Each row was made from one walk, in order. Every step used is in the known rows, and no mark comes twice. Write each row's walk.
In the rows, 128 means zero.
Known rows
goto > retun: [111 161  76 124 120 170 152 126 144  97 129 109 155 104 105 119 104 108
 172 127 126 172 118 110 116 154 121 153 150 129 113 116 117 131 106 120
 118 117 173 130 108 135  97 122 128 141 123 140 110  89 108 103 144 131
 116  96 129]
sulot > seba > goto > retun: [122 147  42  96 153 177 174 141 130  94 164  86 169 125 113 112 139 115
 143 141 115 161 119  94  98 173 117 156 153 127 120 121 127 134  87 126
  99 114 162 142  85 141 102 135 117 145 113 124 115  60  64  95 125 129
 101  76 123]
lomit > seba > goto > retun > vifuzi: [145 174  54 130 126 208 174 138 157  87 132 115 173 115 112 120  84 112
 158 120 143 182 127 104 120 190 129 141 142 134  83 100 106 153 102 134
 120 121 193 133  82 147  89 110 148 187 134 148 134  71  86  60 162 127
  67  61 119]
seba > feri: [130 151 110 110 133  89 127 106 123 124 154 101 128 126 150 150 162 114
 132 157 137 114 102 147 102 184 109  83 121 124 132 100 131 126  91 144
  96 147 198 122 101 110 125 107  94 144 127 111 101 107 131 103 115 138
 128  91 143]
mogan > retun > vifuzi > seba > vusi: [148 150  68 116 170 142 131 146 146 105 200 100 133  97 152 123  94 136
 118 117 145 159 126  99  59 137  98 134 145 129  86  81 108 153 148 144
 127 136 141 134 112 145 112 149 128 183 148 143 169  95 123  73 139 144
 103  62 156]
retun > vusi > seba: [136 147  68 135 146 159 103 121 115 102 139  56 141  64 146 147  93 103
 166 140 188 182 114 103 105 137  87 125 114 128 126 115  90 123 147 109
 109 116 167 119 126 120  97 151 147 136 157 162 129 110 156  68 169 121
  85  55 132]
vusi > seba > lomit: [136 129 107 100 174  84  89  85 104 126 167  57 126  80 120 122 127 123
 132 143 192 123 101  86  90 148 110  80 106  88 125 127 134 103 127 114
 117 120 150 108 130 117 109 104  96 136 158 114 131 126  81  88 126 156
  78  92 158]
lomit > seba > goto > retun > vusi: [134 169  70 122 123 217 164 143 126  94 135  95 181 105 113 111  81 120
 182 114 145 174 110 114 132 181 127 139 135 135  94 106 109 138  87 114
 120 121 194 133  91 124 100 120 155 162 105 132 126  78  93  62 172 127
  66  56 135]
pafo > seba > mogan > retun: [141 142  87 122 156 145 190 168 138 120 135 116 138 104 109 105  91 116
 137 140 124 141 140 127 121 166 142 147 162 107  98 120 132 145  89 120
 121 137 166 124  85 126 108 115 138 170 131 116 146  54  83  97 118 152
 104  98 149]
sulot > seba: [134 124  66  76 133 133 178 131 102 109 144 114 126  88 143 136 168 120
 138 165 136 147 123 102 103 177 103 137 133 126 155 157 132 114 105 123
  58 113 145 122  96 120 124 104 103 122 102  94  97  70  79 114 125 118
 129  83 116]
lomit > seba > vifuzi: [119 130 135  89 148 118 139 122 121 109 172 119 136 111 156 136 139 128
  72 142 146 106 120 128  84 177 130  82 120 140 121 115 130 136  80 131
 133 120 187  93 104 121 103 139 140 180 117 120 148  43  64  86  89 143
  89  97 123]
sulot > seba > bina: [133 119  52  76 165 118 173 126  93 111 168 143 104  86 116 136 199 141
 155 139 141 149 103  91  92 157  73 120 139 146 159 131 152 111 107 129
  86  96 148 143 107  50 149  86  98 158  82 103 123  92  43  68 109 102
 152  86 140]
goto > retun > vusi > seba: [128 159  49 136 141 185 109 126 126  90 127  56 158  71 127 138  82  97
 182 135 179 199 113  99 111 136  89 150 127 126 115 111  85 128 140 112
 108 116 180 128 115 127  83 144 145 133 161 170 123 107 152  63 176 119
  85  53 133]
vusi > retun > vifuzi: [163 161  67 158 125 202 177 140 161  88 100 130 165 105 123 122  69 106
 182 117 148 208 128 108 126 157 124 151 150 125 102 122  89 141 118 137
 117 123 164 134  91 134  98  94 129 179 154 141 125  74 122  78 195 121
  83  51 112]
mogan > retun > vusi > seba: [137 162  51 140 145 178 113 138 129  95 127  54 152  63 130 139  74  94
 181 140 186 191 123 104 115 135  95 152 127 119 113 116  77 127 141 106
 111 118 175 127 120 117  94 139 150 134 162 164 135 108 156  67 172 119
  88  53 143]
sulot > seba > vusi > retun > vifuzi: [174 150  48 138 146 202 194 152 148  86 124 131 166 117 132 117  92 122
 169 118 136 197 129  96 106 163 119 164 160 126 100 125 100 147 114 151
  99 123 154 141  77 143 105  96 120 189 151 129 128  57  97  72 180 118
  83  43 113]
nirem > seba > vusi > retun > vifuzi: [174 159  56 143 143 186 183 133 146  99 128 124 166 124 138 123  92 114
 157 108 146 191 138 104  93 145 126 147 160 117  93 119  99 157 127 156
 117 140 157 139  98 141  99  90 127 192 152 129 124  76 100  70 180 130
  96  53 106]
lomit > seba > pafo: [135 152 115  80 104  99 139 124 109 103 108 154 114  62 116 164 154 165
 111 138 165 105  85 116 128 191 110  74 112  78 136  97 137 112 106 106
  90 143 205 113 142  72 129  48 110 160 122  94 113 104 104  85  86 144
 109 110 133]
retun > vifuzi: [159 161  85 144 123 172 170 123 146 105 127 114 142  99 134 125  94 103
 162 126 157 179 134 109 118 175 122 126 132 141 103 116 110 139 130 137
 117 124 165 122 102 136 104 107 144 176 132 141 129  96 116  82 171 128
  91  66 121]
mogan > retun: [130 163  80 134 128 159 159 148 150 106 124 107 141  88 107 123  85 101
 170 141 140 154 138 122 123 148 135 157 147 117 107 129 100 128 110 107
 120 123 161 130 113 114 120 108 136 142 127 126 134  93 119 112 137 129
 125  96 150]
goto > retun > vusi > seba > vifuzi: [131 150  84 116 178 165 128 129 126 100 168  47 165 113 149 109 118  94
 121 134 167 162 121 105  83 144 100 136 139 141 117 113 103 139 116 142
 128 117 175 117  98 138  72 167 141 163 158 163 148  70 102  70 141 143
  78  50 132]
goto > retun > vifuzi > seba: [118 179  54 123 122 168 116 130 170  91 145  98 147  71 124 127  72 108
 148 118 169 212 117 102 100 140  88 146 128 115  93  80  78 144 155 123
 116 130 165 137 109 144  82 124 125 146 160 165 142 116 155  77 185 149
  98  51 142]
nirem > seba > vifuzi: [132 143 112  87 165  98 157  92 104 143 185  71 142 143 171 121 179  96
  67 134 156 111 147 124  52 137 128  96 141 120 130 135 133 151 116 158
 127 150 152 111 126 128  92 126 127 160 119 110 123  84  56 103 104 168
 135  92 106]
nirem > seba > goto > retun > vusi: [143 175  58 122 132 206 173 128 119 108 142  70 184 120 121 105 102 104
 179 110 149 176 123 111 116 162 128 148 146 127  96 115 110 144 108 128
 118 137 177 142 100 128  91 113 149 153 106 125 113  98  90  69 181 141
  89  53 126]
seba > mogan > retun > vusi: [154 164  78 138 130 199 181 156 126 108 126  84 162 104 109  93  64 116
 190 112 144 172 134 126 135 160 134 161 149 130  89 122 103 143 104 120
 120 133 169 136  88 114  98 124 153 167 118 130 141  85 105  83 176 145
  81  57 153]
vusi > retun: [135 135  90 143 133 161 149 140 145  95 112 131 151  99 128 133  90 120
 166 128 130 180 114 116 111 130 123 136 148 112 132 131  98 122 100 117
 120 119 147 131 114 117 117 115 110 151 143 119 113  64 124 107 161 123
 109  81 116]
nirem > seba: [131 152  91  92 123  87 149  75  96 151 151  91 125 112 161 154 171 103
 104 134 164 126 150 124  67 129 127  91 132  97 133 140 130 145 142 135
 108 163 149 118 156 114 110  85 124 129 106  95  87 128  86 112 123 156
 168 110  96]
lomit > seba > vusi > retun: [141 123  89 124 146 154 146 151 134  89 142 155 148 106 140 145  93 156
 135 120 119 152 111 113  88 140 126 121 151 116 114 115 111 137  89 126
 125 122 159 125 108 120 127 119 117 184 138 110 130  40  99  83 130 117
  96  86 119]
mogan > retun > vifuzi: [159 183  60 151 119 198 184 144 164  96 109 113 156  97 110 113  66  93
 184 127 154 187 143 111 133 170 133 166 149 128  85 121  91 145 122 129
 117 125 173 135  92 133 101  89 146 174 143 145 139  93 118  82 177 127
  94  62 137]
lomit > seba: [110 135 122  96  96 116 124 119 117 104 132 159 116  68 139 175 110 147
 112 147 151 117 112 131 115 184 129  72 102 123 123 115 127 124  91  96
 116 119 198  93 125 103 129 104 145 156 103 110 122  68  97  88 103 120
  99 119 120]

Write each row's walk
[137 149  85 120 180 161 132 135 128 103 168  48 160 107 149 111 112  92
 121 139 171 156 127 107  86 142 105 139 139 137 115 118  96 138 117 138
 129 119 169 117 100 130  81 163 144 163 158 158 156  71 104  72 138 143
  81  52 140]
mogan > retun > vusi > seba > vifuzi
[125 122 106  94 151 119 132 131 117 115 194 110 131 108 151 156 133 146
  79 148 139  99 115 116  83 188 131  57 106 134 123 103 139 133  81 108
 132 122 170 109 117 115 133 154 144 177 101 109 144  56  66  79  85 131
  78  98 123]
lomit > seba > goto
[136 145  71 110 173 139 122 133 149 114 210  66 142 105 152 130 112 121
  95 133 157 156 120  99  67 158 101  91 118 129 109  82 107 142 131 124
 131 131 137 134 111 139 111 172 132 169 137 141 162  92 109  74 137 152
  77  53 138]
retun > vifuzi > seba > goto
[148 141  79 111 169 128 123 135 138 110 207 101 126  97 163 128 108 143
 108 116 147 154 121  97  52 139  93 114 136 137  95  80 116 151 152 148
 126 135 136 126 116 147 114 158 128 185 143 139 163  97 121  71 136 146
 101  62 149]
retun > vifuzi > seba > vusi
[153 119  61 114 164 162 172 156 125  91 148 133 154 117 141 126 120 142
 147 130 111 168 117 100  82 138 113 156 165 116 130 137 114 131  95 140
  97 121 134 138  91 128 125 118  99 165 138 103 117  40  90  96 141 116
 108  68 118]
sulot > seba > vusi > retun
[115 128  91  90 139 105 136 118 103 108 159 175  97  71 113 163 159 160
 136 127 151 128  96 112 101 163  90  74 116 144 137 103 151 119  97 111
 124 101 185 123 128  39 151  84 127 184  82 114 141  92  56  50  95 102
 132 111 144]
lomit > seba > bina
[143 143  56 124 184 164 124 143 125 108 191  37 156 104 144 131 107 109
 126 144 163 152 122  99  83 154 107 115 126 130 116 105 103 134 116 112
 127 122 154 134 112 125 109 178 147 159 142 147 153  83 108  66 132 130
  69  50 140]
mogan > retun > vusi > seba > goto
[144 118  82 118 165 130 129 135 101 120 171  50 131 110 141 118 100 138
 119 127 150 155 130 117  83 139 102 115 132 134 120 110 122 148 130 133
 121 132 149 119  98 126  80 192 140 178 155 155 144  72 103  78 130 158
  76  65 131]
retun > vusi > seba > mogan
[151 131  92  92 168  88 150 101  92 144 205  97 122 130 175 140 169 136
  89 121 137 105 144 108  34 132 120  95 147 122 116 118 149 154 138 158
 121 156 133 119 142 131 123 127 127 171 108  99 122 103  71  95  99 149
 148 103 117]
nirem > seba > vusi
[115 151  46 118 163 171 131 133 142  96 171  62 166 116 116 125 113 109
 140 138 136 167 115  94  89 150 109 141 145 127 114 100 111 138 109 121
 125 114 167 137 106 143  91 164 132 150 142 155 130  77 101  82 127 130
  91  76 130]
vusi > seba > goto > retun
[128 128 103 110 186 118 116 118 124 112 185  54 139 111 165 127 141 100
  85 150 164 134 124 106  63 138  99 108 129 140 134 117 113 133 122 141
 130 116 155 106 114 133  88 178 133 163 158 157 151  67 100  86 108 145
  95  73 128]
vusi > seba > vifuzi
[132 128  95  99 174 102 109 131 126 117 220  98 115  94 168 135 122 150
  95 122 139 135 116 101  43 129  91 102 133 134 110  84 125 140 146 139
 127 134 128 123 130 138 125 170 122 170 133 130 159  99 121  86 115 146
 115  81 154]
vifuzi > seba > vusi
[140 122  99  88 150  79 161 103  86 155 178  77 120 143 151 123 157 137
  75 121 133 114 153 132  56 134 129  91 141 113 124 126 149 164 125 150
 120 165 136 117 120 122  89 148 125 174 120 108 118  84  56 107  98 183
 132 103 106]
nirem > seba > mogan
[144 149  91 112 169 127 106 103 108 116 150  49 148  78 105 104  97 116
 166 132 198 145 105  88 112 153 119 112 115  83 105 127 115 107 120 111
 116 122 165 120 115 113 103  88 108 138 159 117 137 130  86  75 156 155
  66  72 170]
mogan > retun > vusi > seba > lomit
[145 166  70 129 143 217 183 149 129 104 135  93 181 104 117 100  89 104
 186 117 143 179 110 108 139 183 126 145 147 130  95 109 120 133  91 122
 118 125 186 136  85 135 101 112 154 159 106 125 124  77  94  60 181 130
  69  54 136]
pafo > seba > goto > retun > vusi
[115 152 116  93 110  87 117 109 116 114 142 135 125 109 147 174 152 133
 114 161 143 100  93 156 110 204 119  61 103 114 126  94 129 128  71 130
  94 147 233 110 100 100 128  85 103 150 120 103 104  87 119  87  96 129
 115 103 136]
lomit > seba > feri
[143 130  67 119 185 150 117 132 117 114 200  36 149 105 154 138 120 115
 117 144 165 146 117  97  76 155 101  96 117 137 124 103 113 131 121 118
 127 120 148 127 117 125 110 186 146 161 137 146 148  85 107  65 130 132
  68  53 131]
retun > vusi > seba > goto
[139 137  84  90 169  98 149  99 103 149 207  61 137 138 165 140 175 115
  73 140 150 106 142 112  50 150 130  70 128 116 131 121 139 146 116 134
 124 151 135 126 137 123 120 140 131 156 101  99 122  97  58  96  99 156
 126  92 106]
nirem > seba > goto
[106 159  55 109 154 165 129 135 152  98 179  75 163 111 116 116 107 115
 133 128 130 170 112 101  87 148 108 138 143 122 105  88 108 140 110 118
 129 123 161 142 105 144  93 159 123 148 133 147 137  86 103  89 134 145
  97  74 139]
vifuzi > seba > goto > retun
[165 169  61 145 133 190 192 153 156 102 123 104 155 115 108 101  66 107
 166 120 144 182 150 116 124 170 134 163 156 129  79 116 100 159 118 138
 120 133 167 136  80 136  90 113 146 193 148 147 148  78  98  80 165 143
  84  60 136]
seba > mogan > retun > vifuzi
[122 116 101  98 156  93 119 134 120 128 192  78 112 107 143 119 109 151
  84 123 135 144 125 122  64 131  99 100 126 126 117  91 125 150 135 131
 127 142 132 119 108 131  89 191 120 172 145 140 155  79 106 100 116 180
 101  81 142]
vifuzi > seba > mogan
[163 168  48 146 141 188 175 153 155  98 124  89 156 107 112 110  64 104
 163 126 153 189 149 110 117 160 125 167 153 126  82 113  92 159 129 136
 119 130 171 135  83 136  82 123 147 187 164 161 151  80 111  73 165 141
  79  54 135]
vusi > seba > mogan > retun > vifuzi
[146 173  80  98 125 119 129 128 140 103 123 112 124  62 120 140 134 142
 126 125 183 160  91  97 113 160  81 107 123  75 123  76 106 123 157 124
  91 153 174 137 136  95 106  66  98 152 159 127 130 140 146  80 138 162
 110  64 147]
retun > vifuzi > seba > pafo
[137 123 138 104 186 118 177 133 127 129 170 117 138 111 163 113 154  98
  83 151 142 116 119 117  94 182 127  92 142 130 127 121 156 127  83 144
 129 127 170  98  91 142 108 122 136 172 118 110 142  41  68  82 106 149
  97  92 128]
pafo > seba > vifuzi
[144 122 101  67 160  95 151  99  89 125 161  90 131  96 114 102 163 133
 135 148 162 115 104  85 105 182 124 103 118  87 134 156 154  97  94 124
  80 120 143 116  98 115 124  64  75 129 117  68 112 101  30 106 122 154
  94  92 150]
sulot > seba > lomit
[137 162  93 102 155 116 109 106 140 115 161  78 142  79 104  97  89 124
 142 121 190 152 107  90 102 154 117 107 117  76  89 105 109 117 130 119
 122 133 153 126 110 126 102  75  93 145 158 112 151 136  87  84 162 176
  75  71 177]
mogan > retun > vifuzi > seba > lomit
[169 152  67 145 134 196 175 148 152  83 121 147 162 109 131 131  71 130
 160 112 141 188 127 106 109 165 127 142 150 127  91 110  97 151 109 142
 120 125 173 130  88 136 106  97 134 202 151 135 138  55 103  62 172 118
  74  56 114]
lomit > seba > vusi > retun > vifuzi
[124 182  67 110 127 124 112 116 153 104 150  93 149 112 138 142 125 106
 139 142 157 166  96 135 100 173  89 114 124 109 104  72  94 143 118 149
  95 156 209 140  88 128  96 101  91 142 159 142 118 120 159  79 156 150
 114  57 152]
goto > retun > vifuzi > seba > feri
[142 116  65  79 177 130 170 137 107 117 202  78 139 121 152 130 174 128
  98 160 129 121 124  95  76 182 114 105 129 135 146 133 141 125  89 126
  93 118 133 129  95 127 130 154 115 152 100  98 128  56  54  97  98 131
  98  72 119]
sulot > seba > goto
[147 173  71 105 126 134 132 137 144  94 111 118 136  65 114 137 122 142
 136 121 180 173  88  98 116 152  81 119 131  66 122  79  97 125 151 123
  92 152 174 144 131  94 103  60  90 154 170 126 127 130 149  78 149 161
 104  58 143]
vusi > retun > vifuzi > seba > pafo
